What can hang from each mark:
k_14: k_483
k_483: k_14 k_96
k_22: k_140
k_53: k_96 k_109
k_140: k_22 k_109
k_109: k_53 k_140 k_364 k_388
k_364: k_109 k_560
k_498: k_560
k_96: k_483
k_560: k_364
k_388: k_109

Known rows, with every way that one mark hangs from another:
k_498{k_560{k_364{k_109{k_53{k_96{k_483}}}}}}: -.60  -.05  -.03  -.10  .11  -.17  -.03  .00  .00  .48  -.15  -.17  .09  .07  -.18  .17  -.10  .01  .02  -.13  .06  -.28  .16  .02
k_22{k_140{k_109{k_53 k_364}}}: -.24  -.26  .07  -.13  .23  -.11  -.12  -.02  -.01  .19  -.23  -.05  -.13  .15  -.03  -.09  .12  -.06  -.28  -.03  .03  -.19  .00  -.02
k_560{k_364{k_109{k_53{k_96} k_388}}}: -.04  -.13  .06  -.13  .18  -.21  .04  -.04  -.08  .35  -.08  -.10  -.01  -.02  -.24  .18  .01  -.08  -.04  -.19  -.18  -.28  -.02  -.04
k_388{k_109{k_140{k_22}}}: -.46  -.10  .07  .02  -.13  -.02  .04  -.06  -.06  .12  -.01  .00  -.06  -.12  -.09  -.14  -.09  .04  -.06  .02  -.03  .08  .12  .05
k_109{k_53{k_96{k_483}} k_140{k_22} k_364 k_388}: -.17  -.12  .16  -.25  .18  -.33  .00  -.20  -.14  .40  -.02  -.21  -.09  .36  -.10  -.38  -.13  -.06  -.30  -.33  -.08  -.36  -.43  -.09
k_498{k_560{k_364{k_109{k_53 k_140 k_388}}}}: -.34  -.20  .02  -.24  .24  -.14  -.39  -.09  -.06  .38  -.19  -.26  .00  .18  -.10  .07  -.04  -.10  -.01  -.04  -.05  -.20  -.09  .05
k_96{k_483{k_14}}: .18  .04  .02  .08  -.21  -.02  -.06  -.01  .08  .17  .10  -.07  -.04  .07  -.09  -.23  .00  .04  -.01  -.08  .04  -.16  .21  -.07
k_140{k_22 k_109{k_53{k_96} k_364 k_388}}: -.38  -.22  .14  -.09  .05  -.36  -.30  -.02  -.08  .34  .05  -.12  -.16  .04  -.23  -.09  -.05  -.05  -.28  -.29  -.09  -.24  -.17  -.03
k_22{k_140}: -.05  -.03  .03  -.04  .14  .02  .18  -.04  -.05  -.05  -.08  .06  -.01  .03  .03  .01  .11  -.03  -.07  .09  .06  .05  -.05  -.04
k_560{k_364{k_109{k_140 k_388}}}: .08  -.29  .06  -.14  .17  -.14  -.03  -.14  -.09  .33  -.03  -.14  -.04  .00  -.16  .08  .04  -.08  -.06  -.11  -.27  -.07  .05  .00
k_388{k_109{k_53{k_96} k_140{k_22} k_364}}: -.54  -.11  .11  -.10  .11  -.15  .08  -.05  -.07  .31  -.24  -.09  -.07  .04  -.08  -.09  -.10  -.02  -.18  -.10  -.01  -.25  -.05  -.01
k_498{k_560{k_364{k_109{k_53{k_96}}}}}: -.55  -.05  -.03  -.11  .19  -.14  -.14  .03  .01  .40  -.22  -.15  .08  -.02  -.15  .37  -.04  -.05  .08  -.04  .04  -.23  .10  .03
k_14{k_483{k_96}}: -.06  .19  .02  -.01  .32  -.11  -.06  .00  .07  -.06  -.04  -.09  .02  .16  -.12  .01  -.10  -.03  .17  -.16  -.09  -.20  .10  -.04
k_109{k_53{k_96} k_140 k_388}: -.07  .05  .09  -.30  .35  -.11  .21  -.15  -.09  .13  -.06  -.20  -.09  .27  -.05  -.22  .01  -.15  -.12  -.20  -.04  -.22  -.53  -.09
k_364{k_109{k_140 k_388} k_560}: -.08  -.19  .03  -.16  .01  -.07  -.32  -.16  .08  .38  -.17  -.23  -.03  -.03  -.11  -.12  -.02  -.10  -.06  .12  -.06  -.10  .00  .03
k_388{k_109{k_140}}: -.34  -.08  .03  -.02  .07  .07  .21  -.05  -.03  .04  -.08  -.05  -.04  -.03  .00  -.16  -.03  -.01  -.07  -.01  -.04  .03  .12  .01
k_560{k_364{k_109{k_53{k_96} k_140{k_22} k_388}}}: -.16  -.20  .13  -.20  .10  -.27  -.04  -.13  -.12  .50  -.05  -.12  -.07  -.01  -.30  .12  -.03  -.07  -.06  -.15  -.19  -.21  -.13  .00
k_560{k_364{k_109{k_53{k_96}}}}: -.14  -.11  .03  -.09  .10  -.15  .09  .00  -.02  .41  -.17  -.04  .01  -.07  -.23  .30  .02  -.03  .02  -.09  -.11  -.26  .14  .00
k_498{k_560{k_364}}: -.43  -.13  -.04  -.05  .09  -.05  -.18  .01  -.10  .18  -.11  -.11  .07  .06  .01  .25  -.01  -.01  .08  -.01  .02  -.01  .07  .05
k_364{k_109{k_53 k_140 k_388} k_560}: -.08  -.16  .06  -.27  .02  -.09  -.45  -.15  .09  .45  -.29  -.26  -.06  .11  -.13  -.22  -.05  -.12  -.07  .12  .01  -.28  -.14  .04
k_53{k_109}: .15  -.04  -.02  .07  .09  -.05  .03  .07  -.21  .07  .00  -.05  -.06  -.06  -.02  .11  .00  .05  .01  -.08  -.05  .00  .36  .01
k_14{k_483}: -.08  .05  .00  .00  .24  -.10  -.08  .02  .06  .00  -.02  -.11  .02  .19  -.03  -.09  -.04  -.02  .07  -.09  -.02  -.16  .13  -.04
k_388{k_109{k_53 k_140 k_364{k_560}}}: -.44  -.24  .04  -.17  .06  -.01  -.22  -.07  -.01  .35  -.48  -.21  -.05  .16  .07  -.24  -.07  -.06  -.17  .07  .05  -.31  .05  .04
k_388{k_109{k_53{k_96} k_140 k_364}}: -.43  -.09  .06  -.14  .31  -.05  .24  -.05  -.03  .23  -.31  -.15  -.05  .13  .01  -.12  -.04  -.07  -.19  -.14  -.03  -.29  -.04  -.05
k_364{k_109{k_53 k_140{k_22} k_388} k_560}: -.20  -.19  .10  -.23  -.19  -.18  -.62  -.16  .05  .53  -.21  -.21  -.08  .03  -.22  -.19  -.11  -.07  -.06  .15  .03  -.24  -.14  .08

Rows:
-.41  -.26  .08  -.19  .29  -.19  -.04  -.07  -.05  .31  -.26  -.17  -.12  .13  -.07  -.09  .12  -.14  -.31  -.08  .02  -.26  -.15  -.08 : k_22{k_140{k_109{k_53{k_96} k_364{k_560} k_388}}}
-.08  -.20  .11  -.21  .04  -.17  -.39  -.12  -.06  .35  -.23  -.11  -.11  .26  -.01  -.16  -.07  -.04  -.17  -.01  -.01  -.27  -.26  .04 : k_109{k_53 k_140{k_22} k_364}
-.58  -.15  .04  -.16  .18  -.04  .09  -.07  -.01  .39  -.46  -.21  -.03  .10  .02  -.12  -.05  -.08  -.17  -.01  .04  -.33  .00  -.02 : k_388{k_109{k_53{k_96} k_140 k_364{k_560}}}
-.55  -.27  .08  -.13  -.14  -.09  -.38  -.08  -.04  .44  -.40  -.15  -.07  .08  -.03  -.22  -.13  -.01  -.16  .11  .06  -.26  .04  .07 : k_388{k_109{k_53 k_140{k_22} k_364{k_560}}}
-.28  -.21  .03  -.03  .19  .00  .08  -.06  -.04  .13  -.21  -.10  -.05  .05  .08  -.14  -.03  -.03  -.19  -.05  -.10  -.09  .15  .00 : k_388{k_109{k_140 k_364}}
-.13  -.26  .09  -.16  -.08  -.17  -.25  -.10  -.06  .52  -.16  -.05  -.07  -.01  -.24  .12  -.03  -.01  .00  .01  -.12  -.19  .07  .09 : k_560{k_364{k_109{k_53 k_140{k_22}}}}
-.19  -.02  .13  -.19  .02  -.27  -.01  -.16  .01  .44  .07  -.15  -.07  .08  -.30  -.26  -.14  -.03  -.14  -.19  -.05  -.27  -.18  -.03 : k_364{k_109{k_53{k_96{k_483}} k_140{k_22} k_388}}
-.35  -.16  .04  -.09  .22  -.18  -.04  .03  .04  .30  -.15  -.13  -.12  .08  -.10  .02  .03  -.06  -.23  -.22  -.03  -.28  .02  -.03 : k_140{k_109{k_53{k_96} k_364}}
-.28  -.36  .06  -.10  .18  -.14  -.19  -.08  -.05  .22  -.17  -.14  -.11  .06  -.01  -.11  .13  -.10  -.31  .00  -.05  -.07  .01  -.04 : k_22{k_140{k_109{k_364{k_560} k_388}}}
-.46  -.08  .09  -.09  -.13  -.04  -.10  -.05  -.06  .19  -.13  -.03  -.09  .02  -.10  -.24  -.12  .02  -.07  .02  .05  -.11  -.03  .06 : k_388{k_109{k_53 k_140{k_22}}}
-.53  -.28  .12  -.12  -.08  -.34  -.46  -.04  -.05  .49  -.11  -.19  -.14  .00  -.22  -.08  -.06  -.06  -.25  -.15  -.02  -.28  -.13  .00 : k_140{k_22 k_109{k_53{k_96} k_364{k_560} k_388}}
-.02  -.11  .12  -.13  .00  -.15  -.16  -.16  -.13  .11  .14  -.09  -.10  .09  -.08  -.22  -.05  -.05  -.10  -.07  -.11  .06  -.32  .00 : k_109{k_140{k_22} k_388}
-.64  -.15  .04  -.16  .10  -.07  .20  -.10  -.01  .46  -.39  -.23  -.02  .18  .00  -.31  -.11  -.03  -.22  -.10  .06  -.38  .07  -.03 : k_388{k_109{k_53{k_96{k_483}} k_140 k_364{k_560}}}
-.51  -.24  .05  -.15  .21  -.13  .01  -.03  .01  .36  -.35  -.12  -.10  .07  -.05  .02  .13  -.09  -.25  .01  .10  -.24  .00  -.04 : k_22{k_140{k_109{k_53{k_96} k_364{k_560}}}}
.32  -.19  .02  .01  .30  -.19  -.16  .02  -.30  .09  -.03  -.17  -.07  .08  .03  .00  -.01  -.02  -.17  -.22  -.20  -.13  .21  -.05 : k_53{k_109{k_364 k_388}}
-.35  -.05  .02  -.22  .05  -.05  -.09  -.10  .16  .54  -.38  -.21  -.02  -.01  -.15  .04  -.02  -.09  .00  .14  .09  -.29  -.01  .04 : k_364{k_109{k_53{k_96} k_140} k_560}
-.19  .02  .15  -.25  .13  -.20  .02  -.15  -.13  .23  .03  -.13  -.11  .17  -.15  -.19  -.06  -.09  -.11  -.17  -.03  -.17  -.54  -.05 : k_109{k_53{k_96} k_140{k_22} k_388}
.05  .03  .05  -.06  .10  -.15  .00  -.01  .06  .34  -.16  -.16  -.04  .23  -.07  -.13  -.01  -.04  -.14  -.21  .04  -.49  -.01  -.12 : k_109{k_53{k_96{k_483{k_14}}} k_364}
.13  -.03  .05  -.13  .08  -.14  -.33  -.03  .06  .17  -.06  -.11  -.03  .05  -.18  -.12  -.05  -.07  -.08  -.04  -.06  -.26  -.08  -.01 : k_364{k_109{k_53 k_388}}
-.03  -.19  .03  -.12  .42  -.19  .14  -.09  -.28  .38  -.20  -.31  -.09  .07  .03  .07  .03  -.10  -.17  -.19  -.15  -.17  .09  -.08 : k_53{k_96 k_109{k_140 k_364{k_560} k_388}}
-.10  -.18  .01  -.16  -.01  -.08  -.47  -.02  .02  .34  -.44  -.17  -.01  .21  .07  -.09  -.04  -.05  -.11  .09  .10  -.38  -.08  .03 : k_109{k_53 k_364{k_560}}
-.19  -.22  .08  -.13  -.18  -.16  -.48  -.16  .05  .46  -.09  -.17  -.05  -.12  -.20  -.09  -.09  -.06  -.05  .15  -.04  -.06  .00  .07 : k_364{k_109{k_140{k_22} k_388} k_560}
.17  -.20  .10  -.31  .36  -.15  -.26  -.16  -.09  .19  -.21  -.25  -.11  .43  .08  -.34  -.01  -.15  -.26  -.17  -.11  -.33  -.45  -.05 : k_109{k_53 k_140 k_364 k_388}
-.43  -.20  -.03  -.12  .17  -.07  -.23  -.06  .00  .38  -.18  -.18  .04  .01  -.07  .26  -.01  -.04  .06  .04  -.03  -.04  .17  .08 : k_498{k_560{k_364{k_109{k_140}}}}
